Known rows, with every step that occurs:
K, T: [-0.78  0.26 -1.64  0.10  0.39 -0.29  0.28 -0.35  0.78 -0.06  3.54  1.55
  0.97 -1.27  1.71 -2.83  1.61 -1.48 -3.70]
N, V: [ 2.60  1.37  1.33 -1.63 -2.28 -0.60 -1.75  0.37  1.11 -1.65  1.13 -1.98
 -1.05  2.38 -1.81  2.82  0.51 -1.36  1.18]
Q, K, T, A: [ 0.62 -0.60 -1.18 -1.97 -1.47  3.21 -0.03 -3.83 -2.69 -0.35 -2.09  0.99
  1.70 -1.32  1.90 -1.62  0.55 -0.90 -1.69]
Q, A, V, T: [ 0.64 -1.60  1.23  5.27 -0.13 -1.92 -0.57  0.94  2.71 -0.34  0.88 -0.54
 -1.95 -1.81 -0.37  1.84  1.47  0.88  2.28]
Q, A: [ 0.18 -1.07  2.38  6.64  1.07 -0.23  0.36  3.13  0.70 -1.04  2.45 -1.49
 -1.35 -0.64 -0.09  0.32 -0.39  1.17 -1.31]
K, T, Q, A, V: [-0.40 -0.89 -3.06  3.77  0.40 -1.68  0.31 -0.53  0.20 -0.02  1.65  1.96
  1.56 -2.84  1.30 -2.72  2.27 -0.45 -1.41]
T, A: [-0.17 -0.28  0.31 -1.15  1.11  1.85  1.23  2.04 -1.97 -0.27 -3.10  0.17
  2.64 -1.03 -0.20 -0.11 -2.42  1.40 -0.77]
T, N: [-0.72 -0.84 -0.96 -0.88 -0.48  2.56  0.80  1.97 -0.10  2.11 -0.47 -0.96
 -0.47  5.26 -0.19 -1.45 -1.22  0.14 -3.61]
N, V, Q, K, T, A: [ 1.54  3.31  0.01 -2.87 -2.68 -1.03 -1.03 -1.75 -1.69 -2.24 -1.50 -1.33
  1.60  0.89 -0.10  1.12 -0.51 -2.00  2.67]
Q, A, V, K, T: [ 0.09 -1.39  1.22  4.81 -0.46  0.30 -0.14  2.59  2.31 -1.08  5.42 -0.20
 -2.75 -1.54  0.23  0.77 -2.37 -0.15  1.86]
A, V, T, Q: [ 0.61 -0.70 -0.26 -2.30  0.11 -2.33 -2.05 -1.68  1.74  1.94 -4.49  0.14
  0.55 -0.76 -1.73  2.33  4.87 -0.28  3.32]
T, Q, A, V: [ 0.61 -1.45  0.25  4.56  1.24 -1.44 -0.74  1.60 -0.86  0.73 -2.35 -1.02
  1.24 -1.09 -1.60  0.51  2.10  1.07  1.21]
K, T, A: [-1.03 -0.01 -2.94 -0.19  0.29  0.58  1.70 -0.17 -0.60 -0.64  1.20  2.71
  2.42 -2.76  2.24 -3.13 -0.97 -0.32 -2.89]
Q, A, V, K, T, N: [-0.27 -1.64  0.15  4.79 -1.03  1.06  0.28  2.68  2.13 -0.49  5.24 -0.08
 -3.12 -0.08  0.51  0.18 -3.18  0.00  1.37]
T, Q: [ 0.05 -0.15  0.24  0.13  2.48 -0.42 -0.89  1.11 -2.25  1.59 -4.66 -0.74
  2.65  0.44 -1.69 -0.30  3.22  0.88 -1.36]
A, V, K: [ 0.52 -0.39  2.78 -3.81 -0.30  1.61 -1.87  1.97  1.85  0.82  2.60 -1.27
 -2.22  1.13 -1.88  2.74 -1.87 -1.74  3.52]
A, V, K, T, Q: [-0.01 -0.43  0.06 -3.22 -0.31  0.92 -1.63  0.70  1.44  0.76  2.61  0.45
 -1.06 -0.32 -0.85  0.99 -0.99 -1.98  2.87]
Q, A, V: [ 1.07 -1.67  2.38  5.64 -0.48 -1.18 -0.55  2.32  1.92 -0.47  3.10 -1.78
 -1.73 -0.88 -0.90  1.69 -0.57  0.12  1.81]
V, T, Q: [-0.95  0.31 -1.26 -0.96  2.66 -1.66 -0.65 -1.23 -0.14  1.64 -7.92  1.22
  1.40 -1.08 -0.14  0.27  6.81  1.91 -0.60]
A, V, Q, K: [ 0.98  1.05  3.02 -3.58 -0.70 -1.63 -2.47 -1.45 -0.55  1.27 -1.62 -2.84
  1.56  1.04 -1.89  2.13  1.12 -2.43  4.07]
N, V, K: [ 1.65  1.81  1.83 -3.35 -1.88  2.02 -1.61  1.99  1.20 -2.18  2.60 -1.48
 -2.93  2.74 -1.39  3.10 -2.35 -1.28  2.23]
K, T, N, A: [-1.29 -0.57 -3.62  0.43 -0.68  0.66  2.90 -1.41  0.62  0.14  2.92  2.50
 -0.67  1.46  2.42 -3.66 -1.66  0.94 -5.46]
K, T, A, V, Q: [-1.00  0.67 -2.78 -1.07 -0.28 -1.08  1.05 -0.67 -0.35 -0.47  1.26  2.26
  3.02 -3.01  1.71 -2.38 -1.25 -1.24 -0.15]

Rows:
[-0.26  0.23 -4.43 -0.33 -2.56  0.62  0.82 -0.91  1.21 -0.24  3.61  1.71
 -0.35  2.22  1.94 -2.80 -0.58 -1.74 -3.38]
K, T, N, V
[ 0.39 -0.96 -1.63 -1.59 -2.18  3.25  0.91 -4.79 -1.91  0.32 -0.87  0.80
 -0.54  1.64  2.10 -2.07  0.09  0.07 -3.60]
Q, K, T, N, A
[ 1.21  1.95 -0.13 -2.87 -2.35  1.59 -1.15  0.93  1.63 -2.46  4.32  0.06
 -2.64  1.49  0.04  1.54 -2.11 -1.92  1.35]
N, V, K, T
[ 0.83  0.52  3.28 -1.91  0.08 -1.97  1.45 -2.93 -0.47 -0.62 -1.45 -1.38
 -0.87  0.59 -1.42  2.48 -1.85  2.52  0.94]
N, A, V, Q, K
[ 0.52  1.19  1.56 -3.34 -1.04 -1.97 -2.16 -2.19 -0.40  1.04 -0.56 -1.75
  1.61  0.13 -0.85  1.05  1.23 -3.00  3.44]
A, V, Q, K, T
[ 1.26 -0.98  2.95 -0.94  0.08 -1.41  1.68 -1.70  1.15 -0.70  0.40 -0.65
 -2.14  0.49 -1.74  2.73 -1.84  2.95 -0.16]
N, A, V
[ 0.25 -1.92  0.11  5.32 -0.80 -1.12  0.06  1.16  2.53  0.19  0.73 -0.28
 -2.28 -0.46 -0.04  1.30  0.61  1.07  1.72]
Q, A, V, T, N
[ 0.88 -1.44 -1.76 -2.06 -2.91  2.81  0.57 -5.26 -1.32  0.46 -0.52  0.90
 -0.74  1.42  1.53 -1.39 -0.02 -0.47 -2.13]
Q, K, T, N, A, V
[ 0.21 -1.21  0.45  3.69  1.50 -0.27 -0.72  2.37 -0.80  0.53 -1.76 -0.70
  0.32 -0.92 -1.31  0.70  0.69  1.19  1.77]
T, Q, A, V, K
[ 0.64 -0.85  1.14 -1.14  0.75 -2.29  1.72 -3.11  1.11 -0.19 -3.50  0.66
 -1.60 -0.58 -1.26  2.58  0.80  4.08  0.47]
N, A, V, T, Q
[-1.26  2.55  0.48 -2.21  0.43 -0.72  0.91 -2.55 -2.98  0.37 -2.32 -1.00
  2.02  1.56  1.24 -1.96 -0.38 -0.23 -1.61]
V, Q, K, T, N, A
[ 0.21 -0.58  1.80 -1.83  0.15  0.14  2.10 -1.24  1.69 -1.04  2.57  0.76
 -3.18 -0.06 -0.62  1.88 -3.66  2.58 -0.10]
N, A, V, K, T
[-0.82 -0.49 -3.07  4.32  1.06 -1.35  0.76 -0.06 -0.48 -0.25  1.29  2.08
  1.71 -2.61  1.75 -3.31  2.22 -0.06 -2.98]
K, T, Q, A
[ 0.94 -0.66  0.45 -1.12  1.03  1.41 -1.58 -1.87 -3.90  1.56 -6.78 -1.04
  2.49  0.65 -1.16 -0.06  3.84  0.45 -0.80]
T, Q, K
[-1.11  2.91  0.71 -2.64  0.81 -0.71 -0.08 -1.73 -3.65  0.04 -3.20 -0.89
  3.83 -0.50  1.16 -1.71  0.32 -1.34 -0.07]
V, Q, K, T, A
[ 0.99  0.00 -1.61 -1.34 -2.98  1.88  0.19  1.10  0.57  0.51  0.30 -1.15
 -1.46  6.06 -0.75  0.26 -1.83 -0.61 -1.42]
T, N, V
[-0.34 -0.59 -0.31 -3.48 -1.32  1.91 -1.06  0.93  2.18  1.02  4.10  0.55
 -2.19  1.40 -0.25  0.64 -2.52 -2.23  2.04]
A, V, K, T, N
[-0.55  2.91  3.28 -2.93  1.35 -0.69 -1.19 -0.87 -3.42  0.75 -3.76 -2.95
  2.74  1.42 -0.54 -0.06  1.34 -1.39  0.29]
V, Q, K
[-1.46  2.57  3.22  3.56  2.50 -2.93  0.25  3.18 -1.34 -0.39 -0.03 -2.60
  1.62  0.04 -0.27 -0.41 -0.34  0.01  0.22]
V, Q, A
[-1.90  0.79 -0.79 -2.18  1.88  2.93 -0.04  2.27 -0.35  0.02  2.21  1.86
 -0.76 -0.14  1.21 -1.51 -1.52 -0.44 -1.48]
V, K, T, Q
[-0.09 -0.33  0.82 -3.38 -0.77  1.13 -1.55  0.85  2.22  0.43  4.25  0.29
 -1.79  0.01 -0.57  1.22 -1.56 -2.36  2.68]
A, V, K, T
[-0.72  0.97 -4.08  1.88 -2.22 -0.65  1.28 -0.14  0.82 -0.72  3.84  1.37
 -0.07  1.63  2.38 -3.11 -1.24 -1.38 -2.59]
K, T, N, V, Q, A
[-0.14  0.63  0.64 -2.55  0.43 -0.55  0.42  1.39 -1.58  0.22 -3.10 -0.55
  3.38 -1.31 -1.04  0.92 -2.77  0.10  3.13]
T, A, V, Q
[-0.90 -0.19 -1.28  2.64  2.61 -1.96  0.07 -0.39  0.27  0.83 -6.80  1.22
  0.64 -2.00  0.19  0.32  5.95  2.53 -0.31]
V, T, Q, A
[-0.99  0.18 -3.06  0.71  1.25 -1.01  0.12 -0.75 -0.85  0.52  0.11  1.98
  2.53 -1.70  1.33 -3.25  2.93 -0.68 -3.28]
K, T, Q
[ 0.42 -1.52  2.55  4.57 -0.10  0.58 -0.43  3.33  1.92 -0.77  4.28 -1.35
 -3.01 -0.73 -0.77  1.99 -2.48  0.22  2.58]
Q, A, V, K
[-1.86  0.46 -0.78  0.22  1.78  2.75  0.38  2.64 -0.17 -0.55  3.04  1.71
 -1.42 -0.94  1.44 -1.65 -2.14  0.01 -1.17]
V, K, T, Q, A
[ 0.19 -0.53  1.12 -1.60  0.52 -0.04  2.09 -1.42  0.74 -0.90  1.00  1.09
 -2.42 -0.32 -0.73  1.62 -3.00  2.93  0.25]
N, A, V, K, T, Q
[ 0.04 -0.93  0.23  5.14  2.23 -0.95 -0.01  2.21 -1.76  0.44 -2.99 -0.82
  1.53 -0.87 -1.00 -0.47  2.25  1.87 -0.96]
T, Q, A
[-1.13  0.18 -1.24 -1.94  1.74 -0.10  0.86 -0.51  0.22  0.40 -6.81  1.88
  1.39 -2.15  0.89  0.53  2.84  2.25 -0.26]
V, T, A
